Each row comes from the steps of one walk. Every step used is in the known rows, and no mark comes twice. Write the walk behind each row, first mark first.
Known rows:
Z > K: [-15 -12   0  16 -11  -7 -15  19  16  34   3  23   2  10   7 -33 -23  27
   7 -26  35  31 -29  32   6  -8   3]
Z > K > X > S: [ -8   0 -25  30  10  -3 -39  11  11  38 -10  52  10  13  -6 -28 -18  31
   4 -25  24  25  -6  34   8 -15  -2]
S > B > X > Z > K: [ -2 -21  12   8  -3  -4 -14  28  18  34   2  34  19  11   4 -33 -17   9
   2 -40  26   4 -39  37  10 -33  50]
S > Z > X > V: [-24  10 -11   2 -16  -8 -17  26  23   6  -2  30  -3   6  -3 -18 -16  50
  -6  -4  42  18 -23  38  25  22  29]
K > B > S: [ -9 -32  49  -4   1   2   4  17  14  29   2 -19  14  15 -11 -18 -26   0
  23 -34  23  30 -16  14  13 -12  23]
S > K: [-18  -2  11  23   2  -4 -13  22  16  14  -8  32   6  11   3 -27 -23  16
 -14 -27  36  21 -36  17  13 -10 -10]
K > B: [-20 -21  23   2   2   2 -11  24  16  27   1 -18   4  13  -2 -18 -22  17
  -2 -27  25  21 -34  21  13 -10  20]
X > Z: [-13  -9  29  11  -7   2 -24  30  16  19  10 -13  27  12   2 -33 -40  29
 -13 -16  36  22 -38  28  27 -11  25]
X > K: [-20 -12  22  23  -9  -2 -29  17  15  15   0  36   6  17  -2 -35 -32  29
 -18 -20  30  20 -14  24  13 -11 -10]
K > B > X > S > Z: [-18   4 -56  -1  13  10 -17  20  19  20  -7  -4  30  18 -13  -7 -10  34
 -13 -19  10  -3  -7  17  20  -5  44]
K > X > S > Z: [-24  20 -32  38  13   5 -37  18  14  14  -7  18  25  12 -10 -24 -19  52
 -24 -15  32  19 -14  20  20  -3  18]
B > X > S > Z > K: [-16  16 -77   7  -3   0 -22  13  20  28  -5  34  24  14  -3 -25  -9  37
  -3 -19  22  10  -1  29  13  -7  25]
Z > X > S > B > V: [ -1 -20  25   4 -15 -11 -28  34  23  12   4  59 -16   7  -3 -10 -21  19
  12 -28  28   6 -18  48  13 -15  19]
B > S > K: [ -4 -16  33  11   0  -5   2  14  13  18  -7  39  11  14  -3 -29 -25   2
   8 -31  35  34 -16   8  13  -7 -10]
B > X > Z: [ -5 -14  15  11   0   3 -23  25  16  21   0   1  37  12  -3 -31 -29  29
 -13 -16  26  17 -18  17  34 -12  43]
K > B > X > V: [-11 -18 -19  -3   5   4  -9  17  14  28 -14   2  16  14 -11  -6  -9  23
   1 -22  18  14  -6  23  22  12  47]
S > B > Z: [-18 -16   3  36  12  -6  13  22  18  23   6  -3  16  13   5 -21 -20  19
   1 -39  44  17 -55   8  15 -30  24]
Z > K > X: [-12  -7  21  41   9  -5 -29  16  12  36  -8  37   6   8   1 -34 -14  32
   6 -28  29  27 -22  28   5 -15   5]
K > X > Z: [-10 -10  53  32   8   5 -39  25  11  23  -2   0  30  10  -4 -36 -31  33
 -13 -20  28  20 -34  24  27 -15  30]
X > Z > K: [-10 -14  15   6 -14  -1 -23  27  17  33   9   4  19  11   6 -38 -33  19
   1 -23  33  23 -39  40  11 -20  18]
X > V: [-17  -5  -7  14  -7  -3 -13  18  14  22  -2  12  10  11  -2 -19 -28  40
  -5 -14  43  35 -18  29  22  19  18]
B > S > K > X > Z: [  2 -20  81  26  12   2 -25  14   9  23 -11  35  33  14 -10 -38 -26  -1
  -5 -32  27  25 -21  13  21 -20  11]

Which walk is each row?
[ -1 -16  24  38   4  -5 -39  18  14  35  -6  63   0   6  -4 -18 -11  22
  16 -45  26   8 -18  49  -3 -21  24]
Z > K > X > S > B > V
[-12 -23  11   3   6  -4   0  23  19  19  -2  -8   2  15  -5 -12  -9  11
  17 -27  20   2 -35  10  17 -18  15]
K > B > Z > X
[-18  -2 -37  -9   0   2  -9  17  18  32 -13   2  18  13  -5  -7   8  29
   7 -27  21   4 -12  35   7  11  56]
S > Z > K > B > X > V
[-25  15 -61   6  -9   0 -24  19  19  26   5  28  17  14  -2 -27 -20  40
  -2 -17  37  19 -18  40   5  -6  10]
X > S > Z > K
[ -2 -17  60  38  16  -4 -14  11  10  23 -18  50  14  14  -8 -34 -16   7
   3 -35  29  32 -12   3  14 -10  -7]
B > S > K > X
[ -9 -21   7   9   9   4  -9  23  16  25  -7 -11  15  15  -5 -13 -11  21
  -3 -28  11  13 -14  11  19  -6  34]
K > B > X
[ -7 -25  -8  -1   3   0 -10  17  17  39 -11   5   9  15  -2 -17  -3   7
  10 -36  11  11 -13  22   4 -16  30]
Z > K > B > X
[-15 -12  31  11 -18 -12 -33  25  19  11  -2  65 -13  15  -1 -34 -24  26
 -11 -16  25  15  -7  34  14 -12 -15]
Z > X > K
[-15 -12 -25  25   0  -6   4  13  16  33   3   4  17  14   6 -28 -17  25
  16 -32  38  21 -33  15   8 -21   6]
B > Z > K
[ -9  -5 -26  15   1   1 -13  15  15  24 -11  20  18  11  -6 -14 -13  41
  -6 -13  32  26   1  19  30  16  35]
B > X > V
[-13  -4   9  36   0  -5 -28  10  10  36 -14  42   4   9  -3 -26 -11  36
   6 -25  35  30 -10  38   6   8  14]
Z > K > X > V
[-12 -26  39 -10 -13  -6 -30  25  17  15  -5  44 -16  18  -6 -23 -16  11
  -4 -24  11   4 -14  35  10 -18  -5]
Z > X > K > B
[-13  -7  10  50  19  -5 -11   7  11  40 -10  12  20  12  -2 -30  -9  32
  16 -36  32  23 -29   9   7 -26   9]
B > Z > K > X
[  0 -23  12 -13 -12  -3 -35  28  20   9 -11  59 -10  12 -13   1 -10  -2
   5 -29   8  -7 -11  37   8  -9  -7]
Z > X > S > K > B > V
[  0 -13   3   6  -5   0 -23  21  17  35   0  22  29  14   1 -33 -24  22
  -2 -24  20  13 -19  30  20 -19  38]
B > X > Z > K
[ -5  -9 -24 -20  -4  -4 -26  24  18  14 -14  63 -10  19 -13 -12 -12  -1
  -4 -26  11   2 -16  33  12 -16 -16]
Z > X > S > K > B
[-25  12 -10  30   2  -3 -30  13  14  30 -14  25  13   8  -1 -26  -5  52
  -1 -22  41  24 -19  38   4  13  33]
S > Z > K > X > V
[-15 -36  69   2 -13   2 -32  23  17  17   0   8   2  14  -6 -12 -24  14
  -2 -36  15  -6  -9  33   3 -12  12]
X > K > B > V
[-11  -9 -57  23   7  -6   1  13  17  37   5  29  13  17  -1 -20 -16  11
  14 -41  38  13 -38  26   1 -36   9]
X > S > B > Z > K
[-13 -27  60  28  -8  -7 -13  34  20  14   8  13  -4   5   7 -14 -26  27
   7 -39  41  15 -38  32   8 -12  35]
S > B > V
[-10 -17   8   0  10  -7   2  20  19  14 -13  27  -1  17  -6 -10  -4  -5
   6 -37  21  -2 -39   8  14 -25  -5]
S > K > B > Z > X
